Each row was made from one small tree. The marks that hang from a mark follow it in brackets, in alphabetical order. Every link used is in the known rows. Write each row's tree.
(in the rows, 128 means zero)
Known rows:
H{B R{K}}: [124 142  93 150  85 120 111 143  93  81 130 162 133  55 143 105 133 126
 154 122 180 151 160 102 131  97  94 122 111 141 139 147]
S{L{G{W{H}}}}: [127 160 124 158  96 182 120 136  88 103 140 171 126 111 127  97 142 129
 137 138 179 203 165 112 127  90  80  92 130 153 113 123]
S{L{G{E W}}}: [138 149 134 156  86 206 106 149  87  83 150 164 105 122 144  86 121 129
 132 149 175 197 148 117 149  97  85 106 126 147  87 134]
W{E G T U}: [133 176 127 147 110  92 113 104  81  85 141 161 132 136 149 122 149 113
 136 116 121 198 157 116  62 107  99 118 121 149  56 142]
G{W{H}}: [115 170 127 160 106 157 139 147  95 103 129 177 138 110 112 109 125 120
 138 117 200 170 152 114 128 110  89 106 135 164 125 130]
R{K{P}}: [108 135 109 161  77 128 130 105  94  64 140 176 139 122 130  88 139  91
 139 125 172 162 159 117 126 104  99 126 131 155 116 142]
H{B R}: [128 165  96 142  92 114 117 127  90  76 131 166 134  58 141 110 129 124
 138 124 179 156 168 103 111  90  91 117  61 158 124 152]
K{P Q R{H{B}}}: [111 110  82 158  68 120 102  93 103  60 127 159 129  82 157  81 136  94
 139 130 178 158 150 109 130  67 112 128  66 194 145 148]
E{G W{T}}: [109 158 131 156  63 114 124 180 109  82 142 170 118 130 142 112 124 120
 143 118 128 147 162 111  88 140  99 118 113 118  75 129]
E{G W{T U}}: [112 172 134 160  81 138 123 179 106  72 142 165 122 143 145 119 129 113
 138 117 133 152 156 108  78 139 104 119 126 141  55 124]
L{G{E W} S}: [126 161 125 155  85 175  91 133  87  87 152 150 112 141 153  59 108 117
 122 138 192 185 133 110 152 103  76 129 112 141 116 129]
K{P Q R{H}}: [102 113 101 160  69 123 105  89  99  56 142 168 131 128 157  69 139  84
 138 134 180 162 162 119 121  74 110 127  63 184 135 144]
H{B}: [118 167 110 144  91 121 124 113  88  69 140 172 134  77 126 102 131 121
 133 118 186 163 153 103 111  91  90 113  98 157 109 149]
R{H{B} K}: [104 118 100 173  85 125 117 126 101  73 150 164 126  71 129  76 142 122
 162 113 190 151 141  89 130 102  95 122 150 108 156 137]
G{E{W{H T U}}}: [125 182 122 172  93 195 139 189 109  91 134 177 109 122 134 125 117 124
 149 113 160 135 145 125  81 124 115 127 143 176  92 143]
L{G{W{T}}}: [131 160 128 156  85 137 117 141  79 100 159 159 132 142 145  89 122 136
 132 120 129 186 156 112 134  99  90 114 122 129  89 120]
T{D}: [ 98 180 128 144  99 115 124  92  71  53 161 182 139 129 115  99 132 109
 157 126 210 171 159 110 107 104  81 111 130 139  82 150]
E{W}: [119 167 132 161  83 127 142 124  94  66 152 184 129 125 122  89 133 124
 142 124 188 122 163 107 102 117  95 122 109 149  90 145]
K{Q R}: [114 145 126 131  79 125 100 107  82  66 147 175 143 132 151  87 131 107
 142 137 190 172 163 117 114  71  99 115  72 185 106 142]
E{G W{A{Y} U}}: [135 140 134 132  81 136 142 157  98  76 146 160 122 200 134 116 145 123
 157 127 179 173 163  89  82 152 102 130 127 161 100 137]
S{L}: [110 160 126 140  98 149 118 118  86  63 154 201 128 115 135  96 147 108
 129 140 175 188 168 110  99  91  79  96  99 147  76 140]
G{W{E}}: [128 161 132 155  92 104 131 121  90  95 141 173 136 130 126  91 127 124
 143 130 194 177 148 114 127 117  90 122 130 145  87 141]
K{P Q}: [110 148 136 144  83 129 123  59  89  59 138 175 142 128 146  94 135  76
 124 132 178 167 164 126 114  85 102 121  82 182 111 139]
W{A}: [111 169 134 128  94 135 137 122  79  86 162 176 139 156 126  91 142 121
 149 135 178 185 163 103  96 100  94 114  92 142 122 143]
R{H}: [104 145 124 166  93 123 125 109  95  64 162 172 129 121 124  69 140 110
 141 117 189 161 160 101 105 103  92 117 101 116 126 141]
E{G{W}}: [109 158 139 152  85 136 115 164 101  81 132 154 129 125 129 106 121 111
 130 128 181 187 150 107 138 136  89 107 127 135  92 119]
H{R{K{P}}}: [118 134  96 161  76 120 124 118  94  69 128 169 137 100 144  95 137  94
 143 131 165 155 175 120 126  99  96 128  97 157 129 148]
G{E W}: [126 160 136 158  94 180 123 161  90  83 141 168 118 121 127  99 102 123
 133 131 198 166 133 118 150 116  96 120 133 158  99 141]
G{W}: [119 160 133 155 100 140 130 137  87  84 144 179 138 124 124  98 120 122
 130 126 193 169 150 109 142 111  87 109 122 151  93 130]
S{L{G{E W{U}}}}: [142 159 138 156 104 228 107 151  85  72 150 160 106 135 147  93 129 123
 127 151 183 205 143 116 138  96  89 110 136 168  66 128]
E{W{A{Y}}}: [140 133 122 134  76 117 156 126  85  88 159 184 130 187 128  99 137 137
 160 124 181 144 169  95  96 128  94 128 117 156 122 155]
W{H{R}}: [119 176 111 152  98 131 124 135  95  92 129 171 138  88 124 113 137 112
 142 121 190 162 185 115  91  97  90 110  73 159 143 146]

Which tree is each row?
[130 168 127 159 107 197 121 191  91  85 144 176 115 140 150 116 102 122
 128 123 156 178 128 121 133 119 102 117 145 170  63 128] : G{E W{T U}}
[130 163 122 145  96  69 111 102  81  94 142 162 130 123 143 115 140 120
 142 118 114 191 161 114  71 106  96 115 110 126  78 150] : W{E G T}
[120 176 129 157 104 158  98 110  83  75 156 159 131 157 155  63 134 107
 114 135 192 194 145 105 135  98  72 124 115 158  90 115] : L{G{W{U}} S}
[131 162 125 149  99 144 105 143  84  85 143 159 114 112 145 120 113 119
 132 116 120 179 150 123  95 108 101 110 112 141  90 149] : W{G{E} T}
[102  98 101 170  76 127 114  80 102  64 132 159 126  76 150  77 141  88
 155 121 180 149 141 105 140  92 113 131 134 143 166 135] : R{H{B} K{P Q}}
[105 123  81 169  72 119 116 118 102  57 144 169 130 123 135  67 138  96
 128 127 172 163 163 111 118  83 104 127  66 174 125 152] : K{P R{H}}
[125 160 128 146  73 169 142 187  93 103 160 178 107 159 145 102 114 140
 164 131 135 140 146 111  97 123 114 129 118 141 105 152] : G{E{W{A T}}}
[102 109 120 162  84 129 107  97  97  74 149 162 128  74 148  76 143 113
 167 121 195 150 138  95 135  93 105 124 149 117 165 130] : R{H{B} K{Q}}
[120 169 125 149  77 159  90 106  88  73 159 152 114 142 153  58 119 105
 125 134 186 183 147 109 115  91  78 134  82 137 123 143] : L{G{E} S}
[125 166 127 166  99 195 130 172 101 103 124 167 118 106 116 111 106 122
 142 123 207 166 138 119 136 119  98 114 143 169 131 138] : G{E W{H}}
[ 94 101 123 172  74 130 118  74  98  62 145 167 129 121 150  66 146  81
 154 127 180 152 151 114 132  97 109 129 132 133 154 130] : R{H K{P Q}}
[112 133  78 160  79 120 106 141  98  68 145 163 129  78 136  76 135 129
 143 120 186 160 148  93 120  81  97 119  80 159 135 153] : K{R{H{B}}}
[125 168 101 165  78 126 139 177 104 107 129 183 125  95 137 121 128 132
 155 114 142 122 184 121  82 115 103 118  89 151 120 145] : E{W{H{R} T}}
[115 122 116 149  75 126 112  88  89  67 127 168 136 101 162  98 137  84
 147 137 172 156 177 125 131  91 105 129  94 164 141 140] : H{R{K{P Q}}}
[120 121  97 146  73 122 111  92  94  74 114 160 132  59 164 108 135  92
 147 133 172 150 162 119 139  86 106 131  96 175 150 143] : H{B R{K{P Q}}}
[123 177 129 146 122 127 110 117  78  73 146 169 137 130 146 123 140 110
 123 113 122 190 157 115  76 101  97 104 116 154  63 133] : W{G T U}
[127 160 133 135  90 116 143 134  83 114 149 170 134 162 129  92 136 136
 160 140 181 194 145 106 121 117  95 122 126 143 111 141] : G{W{A E}}
[112 123  63 166  69 116 115 121 107  60 129 161 125  79 138  77 134 107
 131 123 170 160 152 105 127  78 105 128  68 184 135 155] : K{P R{H{B}}}
[113 166 134 132 100 164 122 203  94 105 145 160 128 177 152 125 126 124
 145 131 128 217 140 104 112 135 104 107 135 142  80 107] : E{G{W{A T U}}}
[133 181 112 169  94 197 139 165 114  82 115 164 107  70 122 124 120 127
 148 115 207 125 133 111  94 116 112 133 138 196 117 154] : G{E{W{H{B} U}}}
[ 99 110 142 166  85 132 108  94  93  67 162 170 130 121 146  65 147 104
 168 126 197 152 148 103 126 100 103 122 144 107 151 125] : R{H K{Q}}
[121 187 134 135 128 158 129 115  81 100 136 155 137 141 122 127 159 117
 148 124 170 205 160 105  63 100 102 101 120 174 132 140] : W{A G H U}
[100 175 125 121  74  80 119 144  80  97 158 158 125 174 139 118 138 120
 188 135 139 219 151 100  75 135  93 117 136 106  86 143] : W{A E{G} T{D}}
[130 178 145 131 119 183 117 130  79  81 146 144 117 149 141 116 136 117
 143 136 166 202 142 107  86 105 107 115 115 171 107 149] : W{A G{E} U}
[123 173 140 137 118 173 140 151  80  90 152 173 138 169 132 101 137 129
 142 138 189 193 142 104 123 111  96 112 128 170  94 124] : G{W{A U}}
[117 160 124 134  97 146 141 176  80 115 156 184 133 166 141 105 121 139
 148 131 135 190 145 109 126 111  98 107 125 139 103 125] : G{W{A T}}
[137 150 135 161  69 189 115 135  92  70 157 167  98 124 140  81 133 131
 143 146 174 151 163 113 108  98  93 120 111 144  86 149] : S{L{G{E{W}}}}
[103 122 118 153  79 123  97 108  91  64 156 168 134 128 150  67 139 107
 151 130 196 162 158 106 117  76 103 120  77 156 133 139] : K{Q R{H}}
[113 168 119 158  97 164 119 174  76  82 154 179 115 131 135 117  92 130
 158 128 174 172 127 122 146 125  92 114 172 143  67 143] : G{E W{T{D}}}
[141 165 140 160  85 215 115 139  92  59 157 165  99 134 147  89 137 126
 138 150 178 160 157 114  97  97  96 122 123 165  63 144] : S{L{G{E{W{U}}}}}
[127 162 122 153  81 102 100  91  87  99 155 156 130 150 150  53 132 120
 132 140 186 198 147 103 128 104  68 137 111 131 105 133] : L{G{W{E}} S}
[147 141  95 121 107 113 137 107  82 114 121 155 133 113 120 140 148 135
 157 108 165 200 160  93  82 106  96 106 120 175 172 155] : W{A{Y} G H{B}}
[134 157 133 147  80 191 103 121  84  66 159 162 105 123 142  82 134 118
 134 146 169 197 162 113 110  83  87 111  99 141  94 148] : S{L{G{E}}}
[123 180 144 125 125 143 122 106  72  77 150 156 136 157 135 112 156 117
 140 132 158 204 158 103  77  99  98 106 107 164 103 140] : W{A G U}
[125 162 123 135  81 110 112 107  79 119 162 153 128 185 151  55 139 130
 150 150 175 216 144  96 123 104  74 133 104 128 129 134] : L{G{W{A E}} S}
[137 135 110 124  86 113 142 140  76  97 163 189 135 197 145 114 135 133
 152 116 130 194 168 102  89 112  93 116 107 142 114 146] : W{A{Y} T}
[114 137 109 139  70 125 111  87  89  58 132 174 142 133 157  91 133  83
 126 139 177 172 165 128 121  70 106 124  59 210 105 149] : K{P Q R}
[108 156 142 134  86 145 126 175  95 100 142 151 130 157 129 109 127 123
 147 139 170 206 146 101 130 135  94 106 120 131 117 120] : E{G{W{A}}}
[143 158 125 156  78 101 120 126  82 109 154 154 131 149 145  88 126 139
 143 124 131 195 157 115 119 103  94 127 127 124  84 132] : L{G{W{E T}}}
[137 150 134 129  84 140 125 121  78 112 161 162 123 168 142  81 154 145
 159 163 160 227 156 100 118  93  86 109 121 131  99 137] : S{L{G{W{A E}}}}
[135 173  87 148  88  90 128 122 103 109 110 161 130  49 128 121 140 127
 160 120 187 166 171 108  83  95  94 127  81 162 151 161] : W{E H{B R}}
[123 128 112 140  82 124 100 111  90  81 129 162 134  59 159 107 135 117
 161 130 189 150 159 106 133  86 101 125 108 148 148 139] : H{B R{K{Q}}}
[139 150 131 149  84 131 113 107  82  93 151 166 121 133 140  79 146 133
 141 152 170 210 160 110 125  94  78 112 127 135  74 135] : S{L{G{W{E}}}}
